Known rows, with every step that occurs
g/u/k/h/j: [  2, -15, -10,  -4, -37,  -7, -22,   4,   1,   9, -17, -22, -14,  12,  30,
  -2,  16,  -1,  -6]
g/j/k/h/u: [  1,  10, -20,   3, -10,  32, -29,   1,  20,  22,  -8,  -4, -20,  25,  43,
  19,   0, -11,  21]
u/k/h/j/g: [-10, -11,   5,   5, -32, -18, -34,  14,   6,   2, -18,  -9, -31,  14,  24,
  16,   2, -40,   2]
k/u/j: [ 11,  -4,  -9,   9,  -8, -12, -31,  -3,   5,   3,  -9,  -3,  -2,   3, -11,
  -3,  12,   1,  23]
g/j/k/u/h: [  8,   4, -43,  14,   2,  11, -26,   0,  10,  27,  -5,  -9, -16,  12,  29,
   6,  -4,  -2,  12]
h/k/u/j: [ -1, -24,  22,  -2, -14, -16, -37,   0,  19,  21, -24, -22, -23,   5,  -1,
   4,  12,   5,  29]
k/u: [ 11,   8, -18,  10, -26, -12, -24,  -9,   7,   6,  -8,  -4,  -1,  23, -15,
   5,  -3, -17,  28]
j/g/u: [ 15,  28, -10, -30, -14,  10, -23,   2,  -5,  19, -12,  11,  28,  23,   8,
  -2,  -6,  -5,  -3]
u/k/h/j: [-11, -15,   4,  11, -36, -19, -29,  11,  11,  -1, -20, -18, -36,  11,  28,
  16,   8, -38,   6]
j/g/u/k/h: [  1,  13, -14, -21, -14,   1, -31,   9, -11,  16,  -9,   9,  11,  17,  14,
  -3,  -3, -23, -12]
j/k/u: [  9,   5,   2,  18, -31,  -6, -35,  -3,  13,  24,  -4,  -8, -13,   3,  25,
   3, -19, -16,  25]
e/j/k: [  7,   6,  22,  -1, -33, -33,  -7,  -7,  15,  10, -10,  -2,   8,   2,  27,
  15,  -8, -41,  16]
j/k/u/h: [  8,   1,  -3,  19, -27,  -9, -32,  -8,  10,  24,  -5, -14, -19,  -4,  23,
  -8, -14, -15,  10]
j/g: [ 10,  36,  -2, -22, -11,   5, -23,   3,   4,  14, -15,  15,  22,  24,   4,
  10, -11, -27,   9]
e/j/g/u/k/h: [  2,   3,   3, -22, -25, -31, -13,   1,  -8,   5,  -7,  12,  21,  16,   5,
   8,   0, -48,  -6]
h/j/g: [ 27,  17,  28, -17, -48,  -4, -23,   3,  18,  10, -24,   6,   4,  34,  10,
  22,  -9,   4,  18]
j/k: [  6,  15,  13,   9, -26,   2, -25,   0,  21,  24, -14, -13,  -9,  -2,  45,
   8, -12, -16,  21]
e/j/g/u/h: [ 14,  12,   1, -26, -23, -29,  -4,  -7,  -5,   8,  -9,  10,  30,  13,  -1,
   0,   2, -34, -11]
e/j/k/u/h: [  9,  -5,  10,   7, -33, -40, -12, -12,   8,  10,  -3,  -3,   1,   0,  11,
   3,  -9, -40,  10]
u/j/k/h: [ -3,  -4,  26,   3,  -1,  10, -35,   9,  14,  14, -21, -10, -17, -16,  47,
   4,  13,  -3,  10]
u/j: [  9,   7,   9,  -5,   6,   0, -20,   4,  15,   4, -24,  -9,   3, -11,  23,
   2,  27,   8,  12]
e/j: [  9,  11,  10,  -8, -28, -33,   3,  -9,  13,  -2, -15,  -3,  18,  15,   5,
  17,   6, -43,  16]

Rows
[ 12,   3,  -9,   1,  -4,  -9, -38,   1,  -3,   9,  -5,  11,   6,   7, -16,
  -3,   4,  -4,  17]	k/u/j/g
[ 16,   0,  -7, -15,  -8,   4, -16,   0,   3,  11, -20, -15,  14,  -4,  25,
 -12,  28,  31,  -1]	g/u/j
[ 20,  -1, -11,   7, -36, -16, -27, -11,   4,   8, -11,  -6, -10,  20, -20,
  -7,  -4,  -5,   3]	k/u/h/j/g
[ -1, -19,  21,  -8, -11, -15, -40,   2,  14,  23, -21, -13, -18,   9,  -4,
   2,   5,   2,  25]	h/k/u/j/g
[  1,   3,  27, -15, -48,  17, -29,   5,  10,   7, -29,  -3, -11,  42,  19,
  21,  -3, -16,   8]	k/h/j/g/u
[ 14,  14,   5, -27, -25, -28,  -6,  -5,  -3,   8,  -8,  13,  35,  18,   1,
   8,  -2, -35,   0]	e/j/g/u
[ 25,  11,  27,  -6, -32,  16, -34, -13,  29,   4,  -4,   6,  -7,  -1,  21,
  -4,  24,  12,  28]	h/u/j/k
[  7,  -8,   5,  -9, -12,  12, -26,   2,   3,  18, -18, -16,   1,  -8,  42,
 -12,  20,  23,  -4]	g/u/j/k/h
[ 10,   2, -25,  14, -22, -14, -21, -15,   4,   7,  -8, -14, -11,  12, -18,
 -12,   4, -16,   5]	k/u/h
[ 10,  17,  10, -17,  11,   3, -28,  11,   5,   9, -19,  10,  15,  -6,  14,
   1,  16,   1,   4]	u/j/g
[  8,  -4, -26,  -5, -21, -13, -17,   1,   0,  11, -10, -21,   1,   1,  26,
 -10,  18,   1,  -6]	g/u/k
[  2,   1,  32,  -4, -44, -18, -15, -10,  17,   6,  -7,   2,  -2,  12,  25,
  17,  -3, -50,  19]	e/j/k/h/u
[ 10,  20,  11, -21, -22, -30,  -6,  -4,   3,   4, -10,  17,  29,  20,  -3,
  16,  -6, -49,   8]	e/j/g
[ 10,   6,   0, -22, -22, -37, -10,  -1,  -6,   6,  -5,  12,  26,  12,   3,
   5,   0, -40,  -4]	e/j/g/u/k
[ -9,   7,  21,   9, -31,  14, -32,   3,  19,  20, -19, -13, -23,   8,  50,
  15, -15, -33,  17]	j/k/h
[ 19,   1,  14,   6, -40,  -9, -15, -11,  23,  13, -25, -27, -24,   1,  28,
  -5,   5,   4,  -9]	u/h/j/k
[ -4,  -9, -21,  -4, -25,  -5, -22,   3,  -2,   9, -14, -20,  -9,   7,  29,
  -6,  18, -11,  -8]	g/u/k/h
[ -2,  10,  25, -14, -29,  30, -36,  -4,  16,  -1, -16,   8, -13,  26,  11,
  10,  17, -25,  17]	k/h/u/j/g
